What can hang from each mark:
timup: lodol nusuf
gumebu: dofe
lodol: gumebu pulug timup
kigi: lodol
nusuf: kigi pulug
pulug: lodol nusuf
dofe: gumebu

Each row was made from one small tree. Brackets hold a mark, then the marks that hang from it, in alphabetical order. Every link used is in the known rows. Write each row's tree.
Known rows:
[pulug [nusuf [kigi [lodol timup]]]]: [ 17  20   3   6  30   1  -8  34  23  -3   0  28  22  36  -5  -3 -11   1
   1 -12   8   3]
[kigi [lodol [gumebu dofe]]]: [ 37 -13  40  -2   7   5  16 -18  18   2  13   7 -10  20  18 -22   2   2
  -2   9   7 -16]
[timup [lodol gumebu] [nusuf kigi pulug]]: [ 30  30   9   8  13 -10  23  12  19 -12  33  37  -1  28 -44 -12 -15  10
  12  -1  -5  11]
[lodol gumebu [pulug [nusuf kigi]]]: [ 43  32 -17   0  19   9  -3  26  31  -6  17  22  42  46 -12  -3 -17   1
   2  -3  16  18]
[pulug [lodol gumebu [timup nusuf]]]: [ 31  -5  19  10  38   5  33   0  17   1  12  22  -2  -2 -15  -5  -6   7
  39 -10  25   5]
[nusuf kigi [pulug [lodol gumebu]]]: [ 19  15  29   2  34   4  23  20   3 -10  13  27   3   8  -5   4 -11   0
  17  -8  19   5]
[kigi [lodol gumebu [timup [nusuf pulug]]]]: [ 32   6  49   5  50   5  12  -6  25   0  10  29 -25  13 -10  -2  -1   4
   3   7  13  -7]
[gumebu dofe]: [ 29   2   3  -2   3  -2  -4 -20   0   1  14 -12   0   2  26 -30   7   1
   1   6   0  -1]
[kigi [lodol gumebu timup]]: [ 32 -16  38  -1  31   8   6  -6  18   4   2  19 -11  16   9  -4  -2   2
   3   7  18 -16]
[kigi [lodol pulug]]: [ 20 -10   7   2  17   0  27  -4   3   1   4  45  16   1   3   0  -4  -2
  -3   7   8  -3]
[nusuf kigi [pulug [lodol timup]]]: [ 19  13  19   4  56   0  14  21  -7  -8   8  39   6  -7   0   6 -10  -1
  19 -10  23   6]
[lodol [pulug [nusuf kigi]] timup]: [ 41  29 -34   5  54   2 -19  29  14  -1   8  41  47  23  -1  -1 -16   0
   5  -5  22  21]
[kigi [lodol gumebu [pulug nusuf]]]: [37  3 18  4 14  7 27  5 30  0  7 39 10 32 -3 -1 -6  1  0  1 13  2]
[pulug [lodol gumebu timup] [nusuf kigi]]: [ 39  11  10   9  37   8  18  34  30  -3   7  27  24  34  -8  -3 -16   4
  37 -24  31  10]
[dofe gumebu]: [ -2   5   2  -5  -4   8  -3  -3  19 -19 -40 -10  -3  -3   1  -1   7  -3
   3   1   0   3]
[pulug [lodol gumebu] nusuf]: [ 22   0  22  15  -2   8  44  14  31  -2   3  20  -3  23  -9   1  -4   4
  34 -23  18  11]
[lodol [gumebu dofe] [pulug nusuf]]: [ 64  23  -5   3  10   8   4  -5  31   0  25  10  22  37  14 -25  -3   3
   3   3  14  18]
[nusuf kigi pulug]: [  5  29  11  -2  32  -1 -10  21  -4 -10   9  16   4   8  -4   5  -8  -2
  -9   0   3   5]
[kigi lodol]: [  4 -15  25   2   7   0  20  -3   5   1  -3  22  -8   3   3   0   0  -1
  -2   2   1 -13]
[nusuf pulug]: [  1  14  26   2  17   0   6  -3  -2  -4   4  11 -28  -9   1   9   5  -2
  -6   3   0   5]

Write each row's tree:
[50  2 19  5 41  9 12  5 30  3  7 42 10 29  4 -2 -7  2  4  3 22  2]
[kigi [lodol gumebu [pulug nusuf] timup]]
[ 33   0  35   3  42   5   8  -4  27   3   9  23 -11  17 -11  -6  -4   6
   6   7  13 -10]
[kigi [lodol gumebu [timup nusuf]]]
[ 33 -13   6   2  45   2  14  -4   3   4   3  49  14  -2  10  -1  -5  -1
   0   8  19  -4]
[kigi [lodol pulug timup]]
[17 -2 23  6 44 -2  9 -1 14  3  2 31 -8  1 -9 -4 -2  4  4  3  7 -7]
[kigi [lodol [timup nusuf]]]
[ 58  29  31   2  57   5 -13 -19  25   0  29  -1 -22  13   4 -26   3   7
   6  11  13   8]
[lodol [gumebu dofe] [timup [nusuf pulug]]]
[22  2  7  8 16  1 28  8 16  0  1 50 13 16 -1  2 -5 -1 -2 -1  7  4]
[kigi [lodol [pulug nusuf]]]
[ 27  21  11   5  29   5  -9  32  33  -4   4  23  19  47  -6  -5 -12   2
   2 -10  11   1]
[pulug [nusuf [kigi [lodol gumebu timup]]]]
[ 17  26  13   9  56  -2 -10   0   9   0   9  19 -20  -9 -15   1   0   4
   5   3   7  11]
[lodol [timup [nusuf pulug]]]
[ 43  23 -29   6  10 -10  26  14  18 -10  36  50  43  32 -45 -18 -23  11
  15   0   2  16]
[timup [lodol gumebu pulug] [nusuf kigi]]
[ 18  22  11   4  12   4   0  33  33  -6   3  19  19  49 -11  -4 -12   2
   0 -12   5   1]
[pulug [nusuf [kigi [lodol gumebu]]]]
[ 52  -7  21  -3  17   6  22 -18  16   2  19  27  11  19  18 -22  -1   1
  -2  13  14  -6]
[kigi [lodol [gumebu dofe] pulug]]
[  8  32  12  12  43  -5  27  22   7 -11  16  35   3  -4 -34   0 -11   5
  17 -10   3  15]
[timup [nusuf kigi [pulug lodol]]]
[ 26  28  -3   2  37  -1  10  21  22  -8  19  34  30  24 -34  -9 -17   6
   1   3   3   5]
[timup [nusuf [kigi [lodol gumebu pulug]]]]
[ 29   9   0  -6  28   4   6  20  12  -6  13  34  41  30  -5  -6 -19   0
  -4   4  14  -5]
[nusuf [kigi [lodol gumebu pulug]]]
[ 66  -9  21  -3  45   7  10 -19  16   5  18  33  12  16  25 -22  -2   1
   3  14  24  -6]
[kigi [lodol [gumebu dofe] pulug timup]]
[ 80  22  -6   1  45   9 -12  -7  32   4  25  16  22  34  21 -25  -4   3
   9   6  27  19]
[lodol [gumebu dofe] [pulug nusuf] timup]
[ 28  13  29   2  55   5  14  19   4  -8  13  31   5   6  -1   3 -13   0
  20  -8  28   5]
[nusuf kigi [pulug [lodol gumebu timup]]]
[ 55  34 -20   0  68   5 -16  15  23  -3  25  30  43  25 -21 -10 -20   6
   9   8  24  17]
[lodol gumebu pulug [timup [nusuf kigi]]]
